Known rows, with every step that occurs
selis/ponop/nuvugon/padi/bame: [-26  19   2 -32 -24  -6  23   2   9  10  19  16 -18  18 -28  -8 -16  14
  -1  28  -9  20 -37]
bame/selis/nuvugon/padi/ponop: [-14   3  36   5  17  -6   9   3  -7  -5  24  16  14  -6   8  46   4  -1
  -1   0  11 -24   4]
gupo/ponop/bame: [ 24  -5 -24  -4  22  13 -22  21  -3 -15 -17 -19 -10   9  14  -8  22 -22
 -10  -1  23  -7  -3]
selis/nuvugon/padi: [-12   5   5 -25   9  -7  17  15   7 -20  15  20  33  -5 -20  17  -6   9
   0 -12  17  -7   0]
nuvugon/padi: [-13  -3  -3 -11  16  -5   2  11   2   7  10  24   8  -6 -17   6   4   4
  15   5   5 -11   4]
padi/ponop/bame: [ 15  -7  -6  15  26  -1 -20  18   0   7  -4 -19   3  17  23   6  40 -14
  11   0  -1 -19   2]
gupo/selis/padi/ponop: [  1  -1  18   4  14 -20 -23 -10  -7 -11 -12   8  24  -3   8  41  20 -12
  -3  16 -21   5   2]
ponop/bame/selis/padi/nuvugon: [ 12   1 -21  23 -19  11 -16  -2   0  12 -13   9  -5   1  24   6   9 -25
  22 -13  11 -10  16]
bame/selis: [  2 -21   7  27  21   0 -12 -17   7   8   4  -1 -22 -28   8  -1 -18   0
  -3   0  -2 -17  -7]
gupo/ponop: [ 15 -11   9 -14  23  -2  -9  -5   0 -17 -18 -12 -19   6   0  -9   5  -9
 -16  10  12  -1   0]
padi/ponop/bame/selis/nuvugon: [ 13  -2   9  27  22   3  -9   9   1 -10  14 -22  12  -4  33  26  17 -11
  -9 -13  14 -25   1]
selis/ponop/nuvugon/padi: [-21  19   7 -39 -32   0  26  12  -9   2  18  29 -17   9 -24  -6  -8  10
  -7   5  -5  17 -26]
ponop/nuvugon/selis/padi/bame: [  2  10 -34 -22 -20  -5   3 -29  22   3 -16 -22  31  12   2 -18 -35  -3
 -12   6  -7  25 -30]
nuvugon/selis/ponop/bame: [ 27   2 -32 -19  -1   6   0  28 -11 -19  -2 -24  22   4  -8 -12  27  14
  -1 -19   2  21   5]
bame/padi: [  8 -15   8  15   3   2   2 -11  15 -13  -7   1   2  -8 -15 -18  -6  17
  -7  -9  -3 -13  18]
ponop/bame/padi/selis: [  3   1 -15  34  -1  18  -8   0 -11  10 -17 -15   1  -3  15 -16  -7  -9
   5 -20   0  -2  28]
padi/bame/selis/ponop/nuvugon: [ -9   2  12   3 -17  -1  11 -27  15  14  11 -11 -46  -4   1 -15 -33   9
 -20  25 -15  12 -45]
selis/padi: [  4  -7  -5 -14   1  -7  -9 -10  26 -11 -15  15   7   1 -10   2  -2  -4
   4  -8   6  -4  -6]
nuvugon/selis/padi: [ 17  -4 -24 -22   0  -2  -6  -7  11 -15 -19  -4  39  -2  -6  -2  -4   1
  -1 -16   4  16   6]
gupo/padi: [ -8 -13  -1   4  39 -21  18   4  -2   4 -13  12  11 -11  -6 -11  -8  18
  15  -8  -2   1  12]
nuvugon/padi/selis/ponop: [-23  18  21 -25 -10   1  20   9 -22  13   8  23 -20   3 -24  10  -2   7
  15   5  -8  24   9]
nuvugon/padi/ponop: [-10  -1  21  -7  21  -9   1  15  -4  11   8  14   5  14  -1  24  27  -5
  18  13  -2 -16   9]

Rows
[ 28   8 -17 -20 -24   5   7  17 -22  -9  -6 -25  17  19  -2 -28  40  10
  15 -16   0  25  32]  padi/nuvugon/selis/ponop/bame
[-11   5  23  -7  12  -8   9 -19  -1  -6  -1 -18  15 -10   5  -1 -21  -1
 -10 -14  -3  12   8]  padi/selis/nuvugon
[-27   6  11  -2  12   0   6   0 -18  29   2  16  -4  -8  -3   8 -13  -9
  18   5  -5   9  13]  nuvugon/padi/selis
[  1  -7 -14  -9   8  -8  -9 -19  43  -7 -15   0   5  10 -14   2 -12  -8
  10  15   1   4 -19]  selis/padi/bame
[  9 -16 -29  34  22   9 -22   7  -1   9   4  -7 -11 -23  23   2  -3 -13
   3  -9   8 -25  -6]  ponop/bame/selis
[ 16   0 -18 -14  -2   4  -1  27   2 -12   2  -6 -11   8  -8  -9  29   6
   4  -7   4   3  -9]  selis/ponop/bame
[ 11  -4 -17  24  15   7  -8   8   5 -15  13 -15  13 -23  20  11  -9  -7
 -10 -22  19 -19  -6]  ponop/bame/selis/nuvugon
[ 15   5   2  18 -31   5  -7   9 -35 -15  -5   1   7  -2 -10  -3  33  13
   2  -3 -13  19  42]  gupo/selis/ponop/bame/padi/nuvugon
[-25  15  11 -12 -31   5  19   4 -16  15  23  33 -36  -9  -6   5 -24  11
 -12   6  -1   5 -29]  bame/selis/ponop/nuvugon/padi
[  0  -9  16   9   8  -3   2 -16  20   0  10  -9 -40 -10 -11   0 -12  13
  -7  21  -5   5 -21]  padi/bame/selis/ponop
[  9   3  11   9 -14  -1   8 -16 -13  -1 -11 -31  25  11  19 -20  -4   9
 -25  -7 -13   8  15]  bame/padi/ponop/nuvugon/selis
[-23   8  -9 -18 -14  -4  14   2  -4  18  12  21  -3   3  -4 -10 -21  -2
  -3   7  -3   0 -22]  ponop/nuvugon/padi
[-12  16  -3 -30  -6   6   4   7 -14   6  -3  12 -16  14   1  -6 -13 -15
 -18  17  16   4 -18]  gupo/ponop/nuvugon/padi
[ 19  -4 -10  23 -20  13  -3   1  -4   5 -13  -8   9  13   5 -26  21  -2
  17 -16   6 -13  45]  ponop/bame/padi/nuvugon
[  5  -9  21  17   7  -3 -16 -15  11   3 -10  10 -10   0  21  32   5 -17
   3   2  -2 -17  -1]  bame/selis/padi/ponop
[ -6  11  13 -18 -20 -14  -2 -17  12   5 -13   2   0  26  18   5   3 -15
 -11   3 -10   2 -24]  selis/padi/ponop/nuvugon
[ -5  -3  -7  32  20  14 -17  28 -14  24  18   9  -3   3  28  38  26 -19
  20   2   7 -29   6]  nuvugon/padi/ponop/bame/selis
[  0  -4  16  -8   6 -18  -3   3 -16 -21   5   9  -4 -21 -21  10   8  20
 -14  11 -24  24  -5]  gupo/selis/ponop
[ 18  -4   0 -31  -3  -3  12   2  -5 -22  -1 -18  13  -2 -18 -17  10  26
  -9  -8  -5  25   6]  nuvugon/selis/ponop
[-42  20   2  -6 -14   0  16  -9 -25  42   7  13 -13  -1   9  -9 -34 -15
   4   7 -11  15  -9]  ponop/nuvugon/padi/selis
[ 25   7   4   1 -41  13   9  13  -8 -14  -6   0  -9  17 -15 -25  35  12
  12 -15   4   5  42]  selis/ponop/bame/padi/nuvugon
[ 19 -12 -25  25   3  14 -13  10   8  -8  -8  -9  11  -3  -1 -15   8   4
   4 -22   7 -18  18]  ponop/bame/padi
[-31   4  -9  17  -5   3   5 -16   6  35  18  10 -21 -10   7   3 -45  -9
  -1  28  -7  -5 -36]  ponop/nuvugon/padi/bame/selis
[ 11 -11  23  11 -20  -3   5 -20   0  -4 -14   1  -3   3 -11 -27   6  10
  10  -4  -4  -6  43]  bame/padi/nuvugon
[ -3 -13  11  20  23  -5   1 -25  31 -10  16 -20   6 -20   1   8 -34   4
 -16   9   6 -12 -19]  padi/bame/selis/nuvugon
